Each row comes from the steps of one walk. Every step used is in the known rows, and no mark comes twice. Write the walk behind each row, first mark first.
Known rows:
V/N/Z/M: [ 1.620  2.482  1.503 -0.444  0.057 -2.224  0.319 -1.683  1.851 -1.547
 -0.523 -0.550  1.091  0.049  0.761  0.780  1.276  0.416 -1.330]
Y/V/C: [-1.016 -2.720  2.501  1.185 -2.916 -1.632 -1.805  1.401 -0.270  1.928
 -0.222 -1.900 -0.983 -2.441  0.897  0.379 -4.826 -3.145  0.800]
M/V/Y: [-2.100 -1.840  2.085 -1.564 -0.714  1.534 -1.154  1.405  1.622 -0.285
  0.086 -2.021  0.717 -1.166 -1.570  3.101 -1.799 -1.447 -0.294]
N/Z: [ 1.180 -1.762  0.081  1.157  1.829  0.138 -1.915 -0.065 -1.705  0.545
 -0.668 -1.796  1.806 -1.328 -1.637  1.726  0.290 -0.626 -1.833]
V/C/Z/M: [-0.172  2.963 -0.588  0.510 -0.929 -2.851  0.849 -0.315 -2.410  2.058
  0.446 -1.124 -1.709 -0.228 -0.022  0.903 -3.281 -3.198 -0.656]
Y/V: [-0.664 -3.774  2.261  2.141 -2.947  0.258 -3.192  0.729 -0.218  0.534
 -2.238 -2.634  0.208 -0.639 -0.441  1.983 -2.591 -1.136  0.886]
C/Z/M: [ 0.508  2.676 -1.017  1.953 -0.916 -0.976 -0.572 -1.401 -2.504  0.219
 -1.849 -1.879 -0.347  2.593 -1.568  2.895 -0.260 -0.745 -0.684]
B/Z/C: [-1.071  3.040 -4.286 -1.503  2.103  0.103 -2.074  1.505 -1.947  4.249
  0.682 -2.706  2.031  0.093 -2.981  3.079 -2.449 -2.482 -1.544]
C/V: [ 0.271 -1.732 -1.897 -0.391  1.495  2.071 -2.773 -1.131 -1.843  1.608
 -1.673 -2.384  0.527 -0.602 -2.595  3.070 -1.330  0.994 -0.855]
M/V/C/Z: [-2.285 -0.624  1.288 -1.084 -1.850 -1.568 -0.485  0.605 -1.339  0.537
  2.443 -2.205 -0.048 -0.687  0.214  2.125 -4.044 -4.291 -1.185]
B/Z/M: [-0.668  3.339 -3.984 -0.322  1.513  0.435 -2.636  1.030 -2.109  1.480
 -2.017 -2.319  0.808  2.017 -4.328  2.272 -0.866 -2.785  0.380]
N/Z/C/V: [ 2.717  0.400 -1.113 -0.138  4.140 -1.358 -1.016 -0.287 -0.687  1.762
  1.052 -3.029  1.244 -1.621 -0.346  0.810 -0.694  0.627 -2.327]
N/Z/C: [ 1.979  0.869 -0.156  0.511  2.986 -1.913 -0.208  0.423 -0.329  1.952
  0.446 -2.828  1.927 -1.682 -0.543  0.693 -0.509 -0.905 -2.560]
Z/C/V/N: [ 0.758  2.868 -1.082 -2.103  1.252 -1.284  0.520 -1.576  1.631  2.822
  0.665 -2.365  0.827 -1.129  0.395  1.829 -2.047  0.942 -2.099]
Y/V/C/Z/N: [-0.647 -0.300  2.447  1.822 -3.047 -1.935 -1.868  0.992 -2.618  1.320
  0.216 -1.326 -0.726 -0.236  2.914  1.961 -5.303 -2.097  0.725]
Y/V/N/Z/C: [ 1.120 -0.824  3.561  0.623 -1.933 -3.051 -1.155 -0.126  2.505 -0.312
  0.838 -1.885  0.801 -0.912  3.124  0.689 -1.524  0.333 -0.343]
C/V/N: [ 0.184  0.015 -0.809 -1.809  0.110  1.054 -1.450 -2.354  0.248  0.676
 -0.371 -0.951  0.622 -0.489 -0.491  3.143 -0.672  2.018 -1.408]
M/Z: [ 1.942 -1.045 -0.597  1.430  1.139  1.379 -0.985 -0.083 -0.894  3.176
  0.720 -1.591  1.640 -1.944 -2.989  5.207 -1.173 -2.595 -1.854]

Which walk is each row?
[ 1.340  2.315  1.226 -1.259  0.654 -2.571  1.030 -1.211  1.943  0.901
  1.486 -0.930  2.022 -1.389  1.885  1.256  0.131  0.507 -2.771]	V/N/Z/C
[-0.917  0.592 -0.741  0.165 -1.225 -1.565  0.164 -0.157 -3.519  3.264
  1.535 -0.938 -0.759 -1.448  0.419  2.282 -3.745 -2.886 -1.810]	V/C/Z
[-0.962  3.014 -0.170  0.152 -0.889 -1.347  0.082 -0.076 -4.202  2.939
  0.605 -0.345  0.235 -0.525  1.514  2.673 -4.471 -2.767 -1.453]	V/C/Z/N
[-0.837  2.160  1.593 -0.811 -0.890 -2.524  0.316  0.658  1.562 -0.793
 -1.319 -2.623 -0.648  0.090 -1.712 -0.662 -2.856 -4.799  0.706]	Z/M/V/C
[ 1.838  1.801  0.096  1.205  1.693  1.681 -0.876  0.003 -2.081  2.606
 -0.520 -1.098  3.013 -0.640 -1.489  5.879 -2.002 -2.281 -1.629]	M/Z/N
[ 1.320 -0.428  3.791  1.291 -2.384 -2.815 -1.578 -0.442  2.376 -2.277
 -0.631 -1.680  0.162  0.398  2.359  0.381 -0.575  0.346  0.889]	Y/V/N/Z/M
[ 1.669 -0.340 -0.421 -1.438  1.728  0.299 -1.790 -2.102 -0.125 -0.149
  0.900 -1.053  0.759 -0.745  0.439  2.439  0.291  2.697 -1.940]	C/V/N/Z
[-0.676 -2.057  2.092  1.933 -3.319 -2.130 -1.838  0.755 -1.921  1.486
  0.953 -1.811 -1.714 -1.037  2.007  1.541 -4.587 -2.380  0.400]	Y/V/C/Z
[-0.379  0.811  2.801 -2.290 -0.447 -2.437  0.320 -0.211  3.014 -1.447
  2.340 -2.280  2.349 -0.587  1.532  1.252 -0.853 -1.441 -2.064]	M/V/N/Z/C
[ 3.357  1.309 -1.702  0.230  3.517 -0.085 -0.068 -0.467 -0.038  4.283
  2.567 -2.993  1.090 -2.262 -1.802  4.254 -2.392 -1.290 -2.315]	M/Z/C/V
[-0.974 -1.025  3.066 -1.873 -1.163 -1.135 -0.886 -0.497  2.181 -2.469
  1.530 -1.614  2.301 -0.329  0.966  1.967 -0.184 -1.249 -1.648]	M/V/N/Z
[ 3.331  2.197 -1.111 -0.586  2.676 -0.735  0.729 -1.359  1.292  3.862
  3.296 -2.162  1.145 -2.071 -0.481  4.399 -1.852 -0.582 -2.734]	M/Z/C/V/N
[ 2.249  1.350 -0.468 -1.023  1.947 -0.805 -1.230 -2.379  0.628 -1.143
 -0.007 -1.220  0.133  0.158  0.157  1.379  0.636  2.282 -0.995]	C/V/N/Z/M
[ 2.754  0.881 -0.648 -0.559  4.442 -0.949 -0.537  0.174 -0.006  1.940
  1.727 -2.691  0.692 -2.164 -0.161  1.176 -0.758  1.609 -2.024]	N/Z/C/V/Y
[ 1.285  0.466  1.497  0.808  1.638 -1.824 -1.160  0.199  0.642 -2.435
 -1.001 -3.020  0.927  0.570 -1.438 -0.036  0.538 -1.857 -0.356]	N/Z/M/V
